Each row comes from the steps of one path. Every step used is in the known rows, and no mark comes twice. Write the path behind each row, first mark first.
In the rows, zero is written as 128.
Known rows:
bino-giraga-motid: [ 99 159  67  88 106 148 162 158 141 121 111 166 152 112 129  97 175 145
 116 133 150 171 127 146 142 117 146 130 102 121 165 158 130 111 102 110
  99 123 131 143 147 129 141  69]
disev-komo-lokureb-moso: [177  94 138 148 141 155  96 130 125 166 140 145 124 129 125 109 133  98
  94 115 155 196 160 146 164 127 154 118 196 117 175 127 110 100  58 101
 135 126  50 142 107  66  68 162]
lokureb-komo-disev: [136 141 143 166 108 131 120 116 111 141 156  97  97 134 123 144 119  90
 142 113 132 124  92 127 163 127 149 134 108 127 131 147 119 121  93 130
 126 121 170  91 118 160  94 127]
moso-lokureb-komo-disev: [159 167 152 164 117 126  97 116 111 164 161  92  79 132 125 119 103  91
 168 120 166 118 116 111 133 145 160 129 124 145 106 165 107 139 147 157
 139 105 169  67  76 185  72 155]
moso-lokureb-bevo-disev: [143 135 136 110 135 107 134 119 122 125 158  69 134 119 136 129 126 116
 170 122 156 108 115  97 121 132 126 154 105 158  55 108 118 214 218 181
 154 136 164  99  98 186 152 169]
disev-bevo-bino-giraga: [109 134 135 101 126 137 104  95 147 148 105 156 132 141 118 116 131 154
 116 148 132 176  83  99  97 131  97 127  91 123 125 151 126 118 106 109
 105 103 132 193 173 134 171  98]
bevo-lokureb-moso: [137 112 122 129 137 134 103  92 121 140 117 141 102 130 132 117 102 114
 112 109 122 145 130 152 164 116 117 115 158 130 134 100  85  72  87 114
 145 152  55 135 106 126  75 158]
vabe-disev-komo-lokureb-bevo: [196  99 150 159 140  89 106 164  93 124 153 101  91 113 116 136 144 111
 115 133 146 110 143 126 118 143 150 107 180 136 139 130 147 156 171 128
 131 117 136 101 134  45  69 162]
motid-giraga-bino: [ 82 149 158 142 120 108 180 142 127 157 104 142 166 162 156 156 130 132
 129 103 121 122 124 134 183 121 144 134 117  55 149  83 144 143  90 105
 125 152 174  91 145  67 138 112]
disev-giraga: [102 144 117 129 120 140 165 102 138 119  98 144 173 141 101 130 119 132
 110 130  91  85 173 127 101 106 133 144 113 108 136  94 123 122 118 150
 137 131 116 149  93 141 147 118]
giraga-motid-nibu: [104 176  67 104 101 157 152 129 126  89  86 170 120  86 128 108 140 137
 119 105 128 120 214 130 153 109 142 130 125 110 159 106 120  70 135 151
 128 139 120 115 156 129 116  70]
bino-giraga-motid-nibu: [114 181  53  85 105 165 152 150 153  99 113 187 123  93 128  95 163 146
 138 133 141 184 189 113 158 121 145 129 126 114 169 139 139  82 120 128
 116 123 116 135 167 127 136  59]
lokureb-moso: [113 107 113 124 127 146 125 104 125 138 109 135 144 126 114 107 130 114
 104 127 132 130 129 153 159 110 132 143 146 104 148 109  76 106  96 134
 151 133  74 142 102 110 134 117]
disev-bevo-bino-giraga-motid: [ 87 187 110  85 104 150 122 108 150 126  82 181 139 118 133 113 153 164
 132 136 150 200 110 124  99 123  99 146  70 120 126 164 135  96  90  89
  87  93 145 186 173 145 137  73]
komo-lokureb: [145 127 138 146 126 142 139 132 123 170 125 147 107 128 112 106 128 108
 102  91 134 138 145 122 137 123 156 124 157 128 165 134 105 114  94 145
 115 134 142 115 133 117 133 130]
bevo-bino: [ 90 128 130 124 127 145 114 122 123 124 111 158 143 134 123 130 115 139
  97  99 114  88 113 138 134 101 115 112 132 109 157 129 117 124 118 135
 114 130 115 174 130 125 153  83]
moso-lokureb-bevo-disev-giraga: [135 156 131 114 132 119 147 102 143 111 151  80 174 137 126 136 123 121
 177 144 128 102 152  75  88 130 122 170  88 147  48  95 127 216 216 191
 163 117 149 114  65 207 151 178]
komo-lokureb-bevo-bino: [146 126 161 142 137 133  96 128 130 151 128 142  96 142 135 136 113 128
 112  58 145 150  99 107 142 129 131 126 137 126 148 148 109 167 146 155
 115 119 144 146 137 110 140 123]
komo-disev: [129 111 132 140 110 131 126 112 115 123 115 107 114 136 125 123 125 114
 123  99 123  85 116 134 130 140 122 136 114 127 144 105 130 147  95 135
 131 132 164  88 127 135 132 110]
disev-komo: [148  92 113 139 121 131 133 146 111 118 123 129 135 120 120 137 143 127
  97 136 116 103 148 128 116 125 151  96 157 108 154 109 137 137 116 103
 124 146  87 146 140  82 109 137]
moso-lokureb-komo-disev-bevo-bino: [144 184 194 156 120 131  55  69 121 184 141 105  73 144 137 130  58 106
 174 132 174 151 105  91  98 148 110 138  85 144  67 154 112 122 133 148
 128  83 177 103 112 210  77 157]
bevo-bino-giraga-disev: [100 116 127 111 160 143  88 170 148 122 144 172 151 141 116 145 118 154
 100 147 108 118  72 181 148 123 102  92 122 147 152 181 153 122 104 105
  91 105 135 175 104 140 174  79]
lokureb-bevo-disev-komo: [165  87 123 116 118 105 133 141 111  90 164  73 151 125 144 158 156 119
 138 127 121 120  95 102 141 133 124 140 113 144  94  88 167 202 164 113
 138 150 108 123 158 110 130 159]
vabe-disev: [101 134 129 139 127  95 140 128 104 101 110 119 129 105  83 111 129 124
 109 151 112  35 154 182 116 110 129 112 147 123 143 108 118 105 154 148
 141 134 134 115 120 105 114 104]
lokureb-bevo: [142 110 116 131 127 116 149 128 118 113 104 108 118 125 137 140 141 127
 128  93 121 102 100 106 122 128 136 138 133 122 127 122  99 174 165 160
 131 134 148 112 133 111 151 125]
moso-lokureb-bevo-bino-giraga: [132 137 138 110 149 130  80 131 142 138 143 134 106 144 150 119 133 159
 149 109 172 147  80  75 112 138 128 124 138 141 103 184 111 202 201 172
 131  88 139 150 107 134 154 114]
lokureb-bevo-bino-giraga-motid-nibu: [121 173  73  90 108 159 106 142 148  81 115 188 123 106 163 135 145 170
 148  83 157 189 130  77 159 128 131 140 115 118 140 153 146 127 164 152
 110 110 133 154 173 123 146  41]
bino-giraga: [116 118  98 110 125 140 145 137 141 134 126 143 138 129 114 112 161 147
 115 146 125 146 102 130 134 128 149 110 131 115 160 161 127 137 111 123
 119 134 127 158 144 110 160  89]
nibu-motid-giraga-disev-komo-lokureb: [150  60 165 140 156 108 116 192 159 155 170 126 116 149 171 123 124 110
 144 155 120 228 159 178 147 166 142 116 165 126 165 132 166  88  94  59
 130 146 138  77 133  77 134 182]
nibu-motid: [ 93  82 107 123 119 144 149 131 141 134 122 126 108 113 118  96 120 135
 149 144 105 126 150 143 128 127 135 135 123  99 147 113  87  94 124 142
 159 152 123 131 153 130 156 109]
disev-vabe: [ 63 144 117 141 111 164 197  99 126 107 115 137 172 126 113 144 145 149
 106  89 109  48 113 127  94  92 118 129 143 142 128 142 130 119 107 130
 134 161 106 148 120 129 167 125]
moso-lokureb: [125 148 125 133 129 132 135 119 119 151 108 128 121 120 120  95 122 127
 131 120 142  93 164 113 108 130 148 125 146 138 131 136  92 138 172 170
 147 125 133 106  97 144 130 140]
komo-disev-giraga: [116 134 140 146 111 139 139  99 136 110 114 118 147 159 119 140 111 123
 127 122  98  78 160 126 107 132 124 155  90 103 128  86 150 144  99 148
 142 122 151 119  94 163 135 129]

Write each row's path:
[160  90 104 116 161 126 104 204 136 122 149 136 156 136 126 144 152 134
 100 172 106 136  96 165 127 142 130  75 155 150 154 171 174 141  89  74
  97 119 106 138 112  87 137 131]
bino-giraga-disev-komo
[216  95 136 149 135 122 119 145 119 148 141 115  99 132 142 147 147 116
 113  88 145 164 126  84 121 149 159 119 171 128 142 134 133 179 139 121
 120 131 129 114 144  71  97 165]
disev-komo-lokureb-bevo
[119 119 118 109 135 128 102 121 142 118 136 147 126 149 147 148 142 161
 124 121 137 150  59  92 144 120 121 122 130 117 132 172 131 175 156 133
 105 102 138 189 145 107 177  75]
lokureb-bevo-bino-giraga
[187 112 148 124 142 140  69 170 137 156 170 153 100 158 156 145 149 141
 108 104 157 218  85  76 140 151 142  94 173 127 159 186 159 184 130 107
  92  94 110 178 146  63 122 131]
disev-komo-lokureb-bevo-bino-giraga
[150 150 162 162 107 124 116  85 116 159 128  85  82 123 139 140 100  90
 154 125 132 153  95 105 116 155 119 153  73 131  89 136 123 105  91 114
 124 106 185  89 161 185  98 147]
lokureb-komo-disev-bevo
[160 172 150 157 133  74  97  88 100 149 129  99  48 108 103 117  82  92
 146 188 122 128 139 132 107 139 123 106 112 160  83 128 117  45 141 118
 124 129 121 122 140 157  24 176]
vabe-disev-bevo-lokureb-komo
[104 191  90  78 102 170 106 115 153 110  85 193 114 100 145 112 138 169
 133 134 148 214 162  94 118 132 100 144  85 119 138 151 134  54 114 118
 112 102 126 181 201 146 128  54]
disev-bevo-bino-giraga-motid-nibu
[178 114 138 116 133 100 114 146 116 114 173  72 139 120 146 141 145 118
 155 146 153 124 123  86 110 145 133 132 134 164  62 101 146 229 217 148
 148 134 113 101 115 143 112 189]
moso-lokureb-bevo-disev-komo
[222  79 146 151 166 109 102 181 119 139 151 105 113 136 147 159 123 103
 104 101 129 133 109 137 123 161 137 111 168 159 128 141 149 173 128 112
 103 114 135  99 114  81 115 184]
giraga-disev-komo-lokureb-bevo
[ 52 147 123 120 109 159 201 104 124  93 165 108 192 120 121 136 158 142
 128 110 110  59 116 143 113  92  99 149 109 157  96 121 153 134 121 120
 138 171 105 152 127 178 173 135]
bevo-disev-vabe
[ 97 163 141 161 130 117 155 133 114 126  78 130 189 145  86 137 101 140
 127 178  90   4 199 165 135 119 119 136 109  82 117  58 162 124 120 157
 147 128 155 131  68  93 102 103]
vabe-disev-giraga-bino
[178  99 139 150 127 146 120 161 112 160 142 138 109 133 117 117 144 109
  95 114 134 155 169 113 128 133 156 103 186 123 168 126 137 124  93  98
 115 134  98 134 136  74  94 152]
disev-komo-lokureb
[ 65  90 138 123 116 119 168 124 156 123 139 136 119 137 156 107 138 132
 161 150 113 182 155 146 153 133 152 147 114  82 155 101 108  74 138 111
 163 152 144  95 155 118 168 127]
nibu-motid-giraga
[117 138 141 134 124  82 134  90 110 123  88 110 111 102  93 118 119 131
 124 185 121  71 148 153  77 134  94 130 110 131 108  99 115  92 148 128
 142 122 151 122 148 115 115 131]
vabe-disev-bevo
[131  98 106 114 153 126 122 160 148 131 137 142 154 140 120 135 143 138
 108 149 107 127  85 173 130 132 114 101 138 160 141 173 147 133 101  98
 106 119 141 131 105 136 168 101]
bino-giraga-disev
[138 105 118 113 124 105 157 118 124 100 152  74 147 119 137 151 140 113
 143 108 118 104  88 115 136 120 121 150  99 138  88  98 123 194 184 143
 141 146 161 111 145 157 168 136]
lokureb-bevo-disev
[ 67 111 150 140 116 122 171 151 150 164 123 129 145 151 162 126 113 141
 167 136 112 164 154 140 182 137 143 153 111  53 147  71 139 102  90 125
 157 152 172  89 157  71 145 111]
nibu-motid-giraga-bino
[ 90 131 123 113 132 147 102 149 144 123 138 167 141 144 115 122 142 157
 104 130 130 137  92 124 135 114 124 103 133 126 160 166 135 123 103 118
 105 116 116 198 143 119 161  73]
bevo-bino-giraga
[156 112 149 121 167 111  77  85 138 146  93 121 111 123 136 137  80 107
 119 150 105 163 122 183 118 137  75 133 123 161  88  98  94  61  73  95
 127 130  72 111 114 156  86 197]
giraga-disev-bevo-lokureb-moso
[177 119 148 161 134 102 112 171  99 134 145 133  99 121  95 106 139 108
  91 155 144 100 177 157 122 139 155  91 191 132 164 115 148 109 129 103
 125 129 115 120 123  63  65 149]
vabe-disev-komo-lokureb
[141 178 134 154 133 132 122 131 117 171 145 109 109 127 118 109 112 106
 146 140 161 116 134 110 123 119 176 119 149 136 110 168  80 125 169 168
 134 121 138 105  73 175 100 142]
moso-lokureb-komo
[ 80 131 128 120 115 137 200  89 122  89 164  78 181 124 138 156 155 140
 152  88 123  76  73 103 107  92  93 168 116 163  73 122 152 188 173 138
 145 168 127 123 141 176 183 159]
lokureb-bevo-disev-vabe
[139 103 122 141 125  91 119 151  95  99 124 111 136 110  91 134 142 121
 104 169 116  50 159 168 113 125 138  92 166 124 154  98 151 115 143 112
 137 135  91 130 131  61  80 131]
vabe-disev-komo
[ 96 145 122 138 129 100 156 118 123  91 103 125 159 132  78 124 122 135
 119 189  91  17 188 165  91 105 126 131 130 111 127  84 144 107 157 156
 151 126 124 139  79 133 126 110]
vabe-disev-giraga
[ 98 188  63 111  98 167 173 119 147  83  78 177 156 108 121 119 126 145
 133 126 104 115 251 114 120 117 138 156  99 106 143  79 135  70 131 162
 132 124 102 138 120 159 114  72]
disev-giraga-motid-nibu
[114  45 145 123 146  96 133 181 153 112 153 124 139 145 160 146 128 136
 154 185 100 171 144 191 139 152 126 105 144 108 145 111 167  95 122  72
 140 147 113  95 138  85 134 161]
nibu-motid-giraga-disev-komo
[142 139 133 127 124 107 123  75 123 146  92 123  77 127 134 121 108 126
 125 125 106 139 143  98  93 142 109 121  94 147 105  95 100  81 106 106
 119 146 118 128 177 144  97 179]
disev-bevo-lokureb
[164  95 138 131 125 144 103 129 121 154 188 122 149 128 123 106 144  92
 113 141 146 208 147 152 187 121 134 139 165 136 133  95 140 122  70  83
 145 141  54 137 122 122  82 178]
bevo-disev-komo-lokureb-moso
[152 153 125 151 129 123 119 125 110 143 153 131  78 129 123 125 102  99
 127 110 120 148 112 118 162 124 161  93 140 139 127 142 102  74 114 117
 109 148 102 140 124 159  59 154]
bevo-lokureb-komo
[117 116 141 124 134 120 110 113 122 109 102 136 122 133 146 157 111 146
 119  76 125 100  85 107 130 118 119 123 116 112 118 127 110 169 164 148
 123 130 137 165 137 123 159 105]
lokureb-bevo-bino
[ 93 159 144 121 129 138 175  90 124 105 179  73 169 123 136 139 140 142
 174 106 155  77  98  78  83 110 104 155 122 185  47 142 140 212 216 177
 160 149 137 105 100 196 176 182]
moso-lokureb-bevo-disev-vabe
[134 109 138 126 151 113 126 121 138 138  74 113 138 121 125 142 105 125
 110 148  96  93 115 174  87 143  80 129  94 157  99 123 113 115 105 106
 116 120 165 114 124 147 161 144]
giraga-disev-bevo
[102 161 153 169 103 163 167  93 113 130 171 101 133 138 131 161 127 115
 149  90 136  87  80 117 123 110 123 138 129 147 112 171 147 112  95 123
 128 136 143 107 115 182 114 137]
lokureb-komo-disev-vabe
[155 128 128 130 143 111 121 121 116 133 115 103 108 119 139 115 117 122
 154 105 158 105 124  82  97 131 141 139 141 140  93 139  89 200 209 190
 150 121 153  95  94 137 143 162]
moso-lokureb-bevo
[ 95 192  68  85 100 172 110 140 148  90 116 208 124 107 138 112 140 173
 121 111 141 177 165 114 169 106 130 120 128 119 165 148 139  82 123 138
 110 112 101 178 168 134 132  26]
bevo-bino-giraga-motid-nibu
[142 124 125 104 151 119 128 131 156 141 111 126 147 134 121 133 129 141
 120 169 109 152  85 157  93 154  89 129  97 157 101 176 139 122  90  85
 101 112 154 137 137 147 168 130]
bino-giraga-disev-bevo
[ 79  74 148 114 146 107 148 167 156 121 144 118 133 142 156 130 114 133
 159 166  99 154 142 204 138 137 120 129 125 111 148 119 135  79 117 105
 144 148 159  80 123 118 175 136]
nibu-motid-giraga-disev
